Each row was made from one walk, in order. Every step used is in the known rows, and no mark comes twice. Write each row's walk.
Known rows
rivan, tila, vabuz, sidis: [  4  -4  -3   4  11  31  -2   5  -8  -7  34  -5   7   7  17   2  -4  13
 -16   2  14]
biba, rivan, tila, vabuz, sidis, roku: [ 24  15  -1 -10   7  23   4  -6 -22 -11  -8   4 -12  13  28  -6   5   9
   5 -13  13]
tila, vabuz, sidis, roku: [ 19  12  -4  -6  28  25   5   1 -20  -8 -12  20  -5   9  22   6  13  15
   3   5  17]
rivan, tipefuv, sidis, roku, tila: [ -4  -4  -9  -7 -18   9   5   9 -12 -15   2  23  10  43  24  -2  -1  26
 -13  -4  -5]
biba, rivan, tila, vabuz: [ -6   1  12  23 -13  27  -2  10 -11   3  41  -2 -24  13   0   5 -26 -15
  -9 -13  16]
tipefuv, sidis: [-14 -13 -22   6  17  23   7  32  13   7  19  30  -1  19   0  39  -1  30
  -1   9  -9]
tila, rivan, biba: [ -2 -18  26  32  14 -20  23   3 -10  -8   9   6 -14   2  38   3 -47  24
  -4  22   2]
tila, vabuz, sidis: [  8  -1 -12   5  30  34  -4   8 -11  -7  16   8   8   4  11  16   6  19
 -11  10  11]
roku, biba, rivan, fifu: [-19  14   9  19  -5   5   9  25  18 -19   0  -9 -21   8  12  10 -25  14
  -2   0  -2]
roku, tila, vabuz: [-11   0   0  25 -12  23  -6  13 -18   2  31  22  -2  21   0   1 -19   0
 -26   6  14]
vabuz, sidis, tipefuv: [ 25  -2  10  -3  33  10  -6  11  -3 -26  19  -3  17  27   0  23  21  27
  -8   8   9]
sidis, roku: [  3   7  17  11  19  16  14  16  -7  -6  -3  29 -17  12  16  17  -7  13
   7  17   7]
biba, rivan, tila: [ -4  -8  23  20 -20  18   6  18   7  -7  39 -11 -18  13  17   9 -35   4
  -2  -7  -6]
tila, vabuz: [-11   0   5  29  19  31  -1  18 -10   6  32  20 -15   7 -11  22 -11  -5
 -11  12  20]
tila, vabuz, sidis, tipefuv: [ 25   4   3  -2  32  17 -11   4 -14 -20  22  -2  12  28 -11  17  26  13
 -12   0  22]
sidis, roku, biba: [-26   6   1  11  27   1   9  16  -1   7 -21  20   4   5  29   8 -31  24
  -1  14  -3]
vabuz, sidis, roku, tila, rivan: [ 15  13  -6  -2 -28  -8  19  -5 -19 -14 -26  18   0  26  43 -18 -25  43
  -3   6  21]
biba, rivan, tila, vabuz, sidis: [ 12   0  -7   0   5  31  -5   1 -10 -10  24 -11   1   8  19   2  -3  12
 -10 -10   8]
roku, sidis: [-12 -22  -7  15  16  31  12  11   5  -2  10  16  11 -10  17  33  -7  21
 -17  23 -19]
biba, rivan, tipefuv, sidis, roku, tila, vabuz: [  3   9 -17  -2 -16  20  -7  -1 -29  -9   4  17  -7  40   8  -5   4   1
 -13 -24  11]
vabuz, tila, rivan: [  6  12   7  21 -32   2  11   4  -2  -1   1   4 -19  24  33   7 -48  40
   4  15  24]
vabuz, sidis, roku: [ 18   7   1  -8  29  19  11   6 -10 -13 -15  18   0   8  30  11   9  29
   7  12   3]
tipefuv, sidis, roku, biba, rivan, fifu: [-12  21  -9  -1  -5   2  11  20  15 -14 -19   3 -24  16  17   6 -10  20
   5 -13  -2]

Which walk is each row?
[-11 -10 -21  -3 -13   7  11  11   1 -14  12  10   8  45  14  12  -7  38
  -9  -3   6]  roku, tila, rivan, tipefuv, sidis
[ -3 -19  22  28 -10 -25  19  -1 -16 -11   9   7  -4  12  48 -14 -52  27
 -15  16  -3]  roku, tila, rivan, biba
[  0   3 -13  -6  17  16  14  19  -2   3  -9  38 -11  22  13  25   8  24
  10   4   2]  tipefuv, sidis, roku
[ 14  11   3  -7  12  24   7  -2 -20  -7   2  10  -5  11  26  -6   5  11
  -1  -1  19]  rivan, tila, vabuz, sidis, roku
[-12   1  -6  16  15   9  -2  20   3  -1 -12   3  -6   5  20  21 -37  21
   4  -3 -20]  roku, biba, rivan
[ -8   2  10   7  20  11   1   6  -6 -26  -7 -15  -1  25  23  13 -15  13
   3  -9  -8]  sidis, roku, biba, rivan, tipefuv
[ -2  13  20  21  -9  15  10  27  17 -26  16  -5 -34  12   1  17 -10   7
   2   2   3]  biba, rivan, fifu
[ -1   3  18   9 -18  -2  16  -3 -15 -32   3  -2   0  41  27  -8 -20  24
  -8   4  21]  sidis, roku, tila, rivan, tipefuv
[ 12   2  -2  -5 -12  10   4   4 -17 -16  -8  19  14  24  38 -11  -6  33
 -14   6  -6]  vabuz, sidis, roku, tila
[ -1   1  10   9 -19   8   7  11 -14 -10   1  28   1  27  27  -5 -18  20
 -13  10  -2]  sidis, roku, tila
[ -4   7 -19   4 -13  21  -2   8 -25   6   7  36  -5  30   6  -3  -2   6
 -17  -7  15]  tipefuv, sidis, roku, tila, vabuz
[  2   7  -4  -5  25  17  -5  -6 -17 -27 -12 -19   7  22  26   5  -1  13
  -1 -18   0]  tila, vabuz, sidis, roku, biba, rivan, tipefuv
[-13   9 -15   3 -10  17   0   5 -14  13   9   6 -16  19  13  -5 -21  -3
  -6 -27  12]  tipefuv, sidis, roku, biba, rivan, tila, vabuz
[ 25   3   0  -3  12  11 -14   0 -19 -22  22   0  21  37  -4   3  22  17
 -22  -4  18]  roku, tila, vabuz, sidis, tipefuv
[ -1   1  20  19 -18   8   9  -1  -3 -26  18 -18  -7  38  27   8 -30  29
  -2  11  22]  vabuz, tila, rivan, tipefuv
[  7  -3 -16   2   6  28  -8   4 -17  -9  15   9  17  15  19   0   1  23
 -23   4   6]  roku, tila, vabuz, sidis
[-11  -9 -18  -1   6  12  15  15   6 -11  12   9   0  37   7  26  -2  35
   0   1  11]  tila, rivan, tipefuv, sidis
[  2 -13   4  10 -12 -27  22  -6 -21  -7 -11  19  -6  22  52 -17 -36  34
  -8   5  -3]  tipefuv, sidis, roku, tila, rivan, biba
